Known rows, with every way that one mark hangs from another
gurot[mudol[mupos zisu]]: [ -2.7  -3.3 -28.3  -0.3 -24.7  -8.7 -24.5 -24.6  -2.2  -0.4   5.4  -1.2
  -1.1   1.8  -3.0  -0.6  -6.9   0.2  -2.5   0.1   2.2   2.5]
bulaf[rabe[nifu[zisu[mudol]]]]: [-15.0  -1.3  -2.6   4.4  12.2 -24.8 -27.4 -12.3  19.6   4.9  -0.2 -12.4
   2.4   7.1   2.5   7.5  -0.7  -0.6  -0.8  -8.8  18.5  -6.8]
mudol[zezof zisu[nifu[rabe]]]: [-12.9  -3.1 -19.2   3.6 -15.7   6.5 -16.4 -67.3   4.2  -1.3  -1.2  -1.1
   5.3   1.8  -7.2  -3.3 -33.0   9.0   5.7   0.1   2.2  -5.9]
gurot[mudol[mupos zezof zisu]]: [ -5.2  -3.3 -30.6   0.6 -26.5  -7.8 -25.8 -30.8  -3.0  -2.8   8.1  -4.4
   2.5   1.7  -4.0   1.8 -31.3   1.5  -5.4  -1.5  -3.1   2.7]
nifu[zisu]: [-3.9  0.5 -9.2  1.6  7.3 -5.4 -7.6 -1.1  0.6  1.1 -4.3 -4.3 -2.4  5.6
  3.8 -1.2 -3.1  2.9 -0.4 -5.6 12.4 -3.1]
gurot[mudol[mupos zezof]]: [ -4.1  -0.5  -8.6   4.4  -3.9 -11.4 -18.8 -14.3  -4.8   1.1   5.7  -3.0
  -1.6   2.7  -1.6   0.6 -29.9  -4.4  -7.9   1.1   1.7   2.6]
mudol[gurot mupos zezof zisu]: [ -5.1  -2.7 -40.8  -3.1 -73.4  12.0 -19.6 -23.8  -3.1  -3.9   8.5  -5.2
  12.4  -1.4  -5.8   7.4 -29.1  11.2  -8.7   0.2 -15.6  -0.3]
mupos[mudol[gurot zezof zisu[nifu]]]: [-11.0   2.3 -38.5   0.7 -55.0  20.3 -36.7 -70.3   4.8  -4.2   4.8  -0.6
  15.0   1.3  -5.2  14.2 -21.5  11.8  -1.6  -1.1   4.5  -6.3]
nifu[zisu[mudol[gurot mupos]]]: [ -9.5   1.2 -25.5   2.6 -40.6  -9.2 -34.4 -25.1  -5.0   4.7   2.0  -4.9
   2.0   8.6  -1.0   2.2  -2.5   2.5 -15.0  -2.6   9.5  -3.3]
nifu[rabe zisu[mudol[gurot zezof]]]: [-15.8  -1.9 -28.8   2.9 -21.4  -4.7 -27.8 -59.2  -5.7   2.0   2.2  -5.2
   0.9   7.9  -5.4  -5.6 -22.3   0.8  -5.5  -1.1  10.3  -5.7]
rabe[nifu[zisu[mudol[zezof]]]]: [-17.3   3.6 -12.2   6.8   6.1 -25.9 -22.8  -5.5   5.1   1.7   0.8 -16.1
   9.4   9.4   3.8   4.3 -27.3   3.7 -13.9  -7.4   9.8  -8.3]
gurot[mudol]: [ -1.5  -2.3  -6.6   2.1  15.2  -6.6  -8.4 -17.5  -2.8   0.8   1.6   1.1
  -7.3   3.0  -0.5  -4.9   6.4  -6.2   0.9  -0.3   7.4   2.3]
nifu[rabe zisu]: [ -8.0  -0.4 -10.5   2.5  10.0  -7.6  -9.3 -20.6   0.6   3.6  -6.0  -2.4
  -5.4   4.7   0.1  -8.4 -10.4  -0.1   5.6   0.8  17.4  -5.0]
rabe[nifu[zisu[mudol[gurot zezof]]]]: [-18.6   1.7 -28.1   4.6 -25.2 -13.0 -25.1 -16.2   1.9   1.3   3.0 -16.0
  12.5   9.1   1.4   4.6 -19.4   7.6 -16.0  -5.8   4.3  -8.4]
zezof[mudol[gurot]]: [ -0.9  -1.1 -15.5  -1.9 -49.9   5.7 -13.4   0.9  -3.8   0.5   8.6   2.1
   0.5   0.8  -6.1   7.2  -4.4   5.0  -6.5  -3.0   2.5   2.7]
bulaf[rabe[nifu]]: [-6.2 -3.0  6.9  1.5  3.0 -9.3 -3.8  8.2 21.8  2.3  1.4 -8.4  5.1 -1.8
  0.7  9.2 -2.2  1.2  5.6 -1.2  2.2 -4.1]
zezof[mudol[gurot mupos zisu]]: [ -2.2  -2.7 -37.2  -3.8 -88.8   3.4 -29.5  -4.9  -4.0  -0.5  12.2  -0.1
   6.8  -0.3  -8.7  12.1 -15.9  11.1  -9.3  -1.9  -2.5   2.8]
zezof[mudol]: [  0.4   0.6   1.3   0.4 -17.8  -7.7 -13.1  11.9  -1.8   1.1   6.3   1.5
  -2.4   1.0  -3.9   7.3 -11.3   1.3  -3.7  -4.2   7.9   3.3]
mupos[mudol[gurot zezof]]: [ -4.4   4.6 -23.3  -0.6 -39.1  13.0 -23.3 -28.8  -0.6  -2.8   7.6  -1.0
  10.3  -1.3  -2.8  12.6 -20.4   2.3  -3.7   3.7   1.9  -1.9]
rabe[nifu[zisu[mudol]]]: [-14.4   3.4  -9.6   5.6   8.2 -27.7 -21.3   0.6   5.7   4.0  -2.0 -13.2
   5.6   9.2   4.3   1.5  -3.3   3.1 -10.9  -5.4  14.9  -8.0]

Rows
[ -4.4   3.3 -28.9  -2.5 -28.7   3.0 -28.0 -34.2   3.6  -6.1   7.5  -2.2
  11.4  -1.8  -2.7  13.7 -30.0   4.6   1.6  -0.8   3.6  -1.2] | mupos[mudol[zezof zisu]]
[-10.2  -1.6 -34.3   2.1 -67.5  16.1 -25.9 -48.4   0.4  -1.5   3.6  -3.6
  12.8   2.3  -5.3   7.4 -28.9  15.2  -9.2  -1.6  -8.9  -4.6] | mudol[gurot mupos zezof zisu[nifu]]
[-14.8   0.1  -2.5   6.2  -5.5 -32.1 -35.6  -4.2  19.0   7.7   1.1 -13.4
   4.2   7.0   2.4  11.2 -12.4   0.4  -6.6  -5.7  17.8  -6.6] | bulaf[rabe[nifu[zisu[mudol[mupos]]]]]
[ -8.3   0.7 -17.8   1.9 -49.7  -2.8 -28.4 -29.8  -6.9   1.0   9.2  -3.5
   8.3   3.2  -5.3   6.0 -22.7   0.6 -17.0   1.0  -8.0  -0.3] | zisu[mudol[gurot mupos zezof]]
[ -3.7   0.2 -18.3   0.6 -51.8   7.9 -11.9  -7.5  -4.4  -0.1   6.2  -4.1
   8.5  -0.4  -3.1   6.1 -28.0   5.4 -11.6   2.9 -11.4  -0.5] | mudol[gurot mupos zezof]
[-12.2  -0.1 -10.0   4.1  12.1 -18.6 -24.4 -44.1  -1.7   4.7  -2.8  -1.9
  -5.3   8.3  -2.5  -8.5  -5.8  -4.2   0.1  -0.8  21.1  -4.7] | nifu[rabe zisu[mudol]]
[-15.9  -2.9 -18.2   2.4 -19.1 -11.5 -29.2 -25.2  17.0   4.1   2.2 -12.1
   5.2   6.9   0.6   8.0   6.6   3.1  -3.3  -7.0  12.0  -7.6] | bulaf[rabe[nifu[zisu[mudol[gurot]]]]]
[ -8.2  -1.3 -18.8   0.2 -31.8   4.1 -19.2 -38.7  -6.3  -1.7   8.1  -2.7
   6.5   3.4  -5.1   2.4 -12.5   0.1 -11.2  -2.3  -7.3  -0.5] | zisu[mudol[gurot zezof]]
[ -9.5  -0.5 -25.1   1.2 -23.1  -1.9 -25.8 -35.4  -4.4   1.9   0.9  -4.0
   0.4   8.8  -0.7  -1.3   8.8   2.1  -8.7  -5.7  10.1  -3.8] | nifu[zisu[mudol[gurot]]]
[ -7.2   2.4  -2.1   4.0 -18.4 -16.0 -26.1 -18.7  -4.8   1.8   6.4  -3.8
   5.6   3.2  -3.3   5.4 -31.1  -2.3 -14.5  -0.4  -3.1   0.4] | zisu[mudol[mupos zezof]]
[-12.1   1.3 -28.2   3.8 -42.5  -8.0 -35.8 -31.0  -6.2   2.1   4.8  -7.9
   5.8   8.6  -1.5   4.7 -26.9   3.6 -17.7  -4.6   4.2  -3.5] | nifu[zisu[mudol[gurot mupos zezof]]]
[-10.9   3.4 -21.0   2.7 -17.4   3.4 -34.7 -75.5   8.7   1.0  -1.4   4.2
   5.3   0.8  -5.7   4.0 -12.1   5.1  10.3   6.0  21.3  -7.0] | mupos[mudol[zisu[nifu[rabe]]]]
[-13.9   0.2   6.2   7.5  10.2  -8.9 -23.9 -67.8   1.0   6.2  -3.3   3.7
  -2.6   6.1  -5.4  -7.4  -3.1  -2.7  -0.5   2.8  15.1  -5.8] | zisu[mudol nifu[rabe]]
[-10.4  -2.3  -2.7   3.1  11.3 -14.8 -11.4   9.0  22.4   3.6  -3.1 -12.6
   2.6   3.5   4.6   8.4  -5.2   3.4   4.9  -6.9  14.6  -7.5] | bulaf[rabe[nifu[zisu]]]
[ -5.6   1.8 -45.2  -4.9 -60.0  16.5 -30.0 -45.2   1.4  -6.8  10.0  -2.3
  14.7  -2.5  -5.1  14.2 -21.8   8.1  -0.7   1.0  -1.8  -2.0] | mupos[mudol[gurot zezof zisu]]
[-11.6  -2.7 -32.7   2.0 -61.9  12.6 -25.5 -64.2   2.0   3.1  -0.6   1.0
   6.4   1.2  -8.6  -1.9 -11.8  11.6  -0.5   7.1   0.5  -6.3] | mudol[gurot mupos zisu[nifu[rabe]]]
[ -8.5   2.8 -35.9  -0.3 -52.7  19.7 -34.1 -65.1   5.8  -2.1   2.2   2.3
  11.6   1.2  -3.9  11.5   2.7  10.9   1.2   1.1  10.2  -6.2] | mupos[mudol[gurot zisu[nifu]]]
[-10.7  -0.8 -16.2   4.2 -30.1  -1.0 -23.5 -53.3   4.6   3.7  -2.7   1.5
   3.3   1.7  -6.2  -2.2 -19.4   7.9   2.2   5.4   7.1  -5.8] | mudol[mupos zisu[nifu[rabe]]]
[-14.2  -4.4 -35.6   1.3 -46.3  20.3 -18.3 -78.7   1.3  -2.0   0.9  -0.9
   7.8   1.3  -8.7  -2.9 -25.5  11.7   2.7   2.3  -3.7  -6.9] | mudol[gurot zezof zisu[nifu[rabe]]]
[ -7.6  -3.7 -30.3  -0.1 -66.0  14.1 -27.8 -39.7   0.9  -0.6   6.1   2.1
   4.9   3.5  -8.1   8.3  -5.5  14.5  -4.2  -7.3   4.8  -1.3] | zezof[mudol[gurot zisu[nifu]]]
[ -6.7  -0.6 -15.5   3.3 -34.0   1.3 -23.1 -31.1   4.2   1.6  -1.4  -0.7
   6.6   2.5  -2.0   4.4 -12.9  10.9  -4.1  -1.3   1.8  -3.3] | mudol[mupos zisu[nifu]]
[-16.1   0.6   3.4   8.6   8.0  -7.9 -24.7 -73.6  -0.1   3.8  -0.9   0.5
   0.8   6.5  -6.5  -5.0 -27.5  -1.7  -3.1   0.9  10.4  -5.9] | zisu[mudol[zezof] nifu[rabe]]
[-14.8   0.8  -9.6   7.3 -38.8  -2.7 -34.4 -68.9  -2.1   8.0  -0.5   3.3
   2.2   6.0  -8.1  -3.3  -6.7   1.5  -9.4   8.1   9.2  -6.0] | zisu[mudol[gurot mupos] nifu[rabe]]
[ -8.2  -2.5 -22.0   4.8 -19.3  -5.0 -30.3 -49.6   1.6   2.3   0.5   0.2
  -0.9   5.3  -2.8  -0.6  -5.6   4.3  -3.3  -1.2   9.2  -2.0] | gurot[mudol[mupos zisu[nifu]]]
[ -7.8  -1.6 -30.8   1.7 -83.7   6.8 -36.1 -29.6  -0.1   2.1   7.3   0.4
   7.2   3.1  -8.4  12.1 -16.4  15.1 -10.5  -4.5   3.6  -1.2] | zezof[mudol[gurot mupos zisu[nifu]]]
[-13.9   2.8   6.7   9.5  -8.0 -15.8 -32.3 -58.8   0.6   8.8  -2.5   3.0
  -0.8   6.3  -6.0  -3.9 -14.2  -1.6  -6.1   6.1  14.1  -5.7] | zisu[mudol[mupos] nifu[rabe]]
[-10.0   3.6   6.9   8.6 -11.1 -13.1 -31.5 -38.7   0.3   6.6  -1.1   1.1
   2.3   7.1  -2.0   2.9  -7.1   0.3 -12.5  -1.0   9.5  -3.3] | zisu[mudol[mupos] nifu]
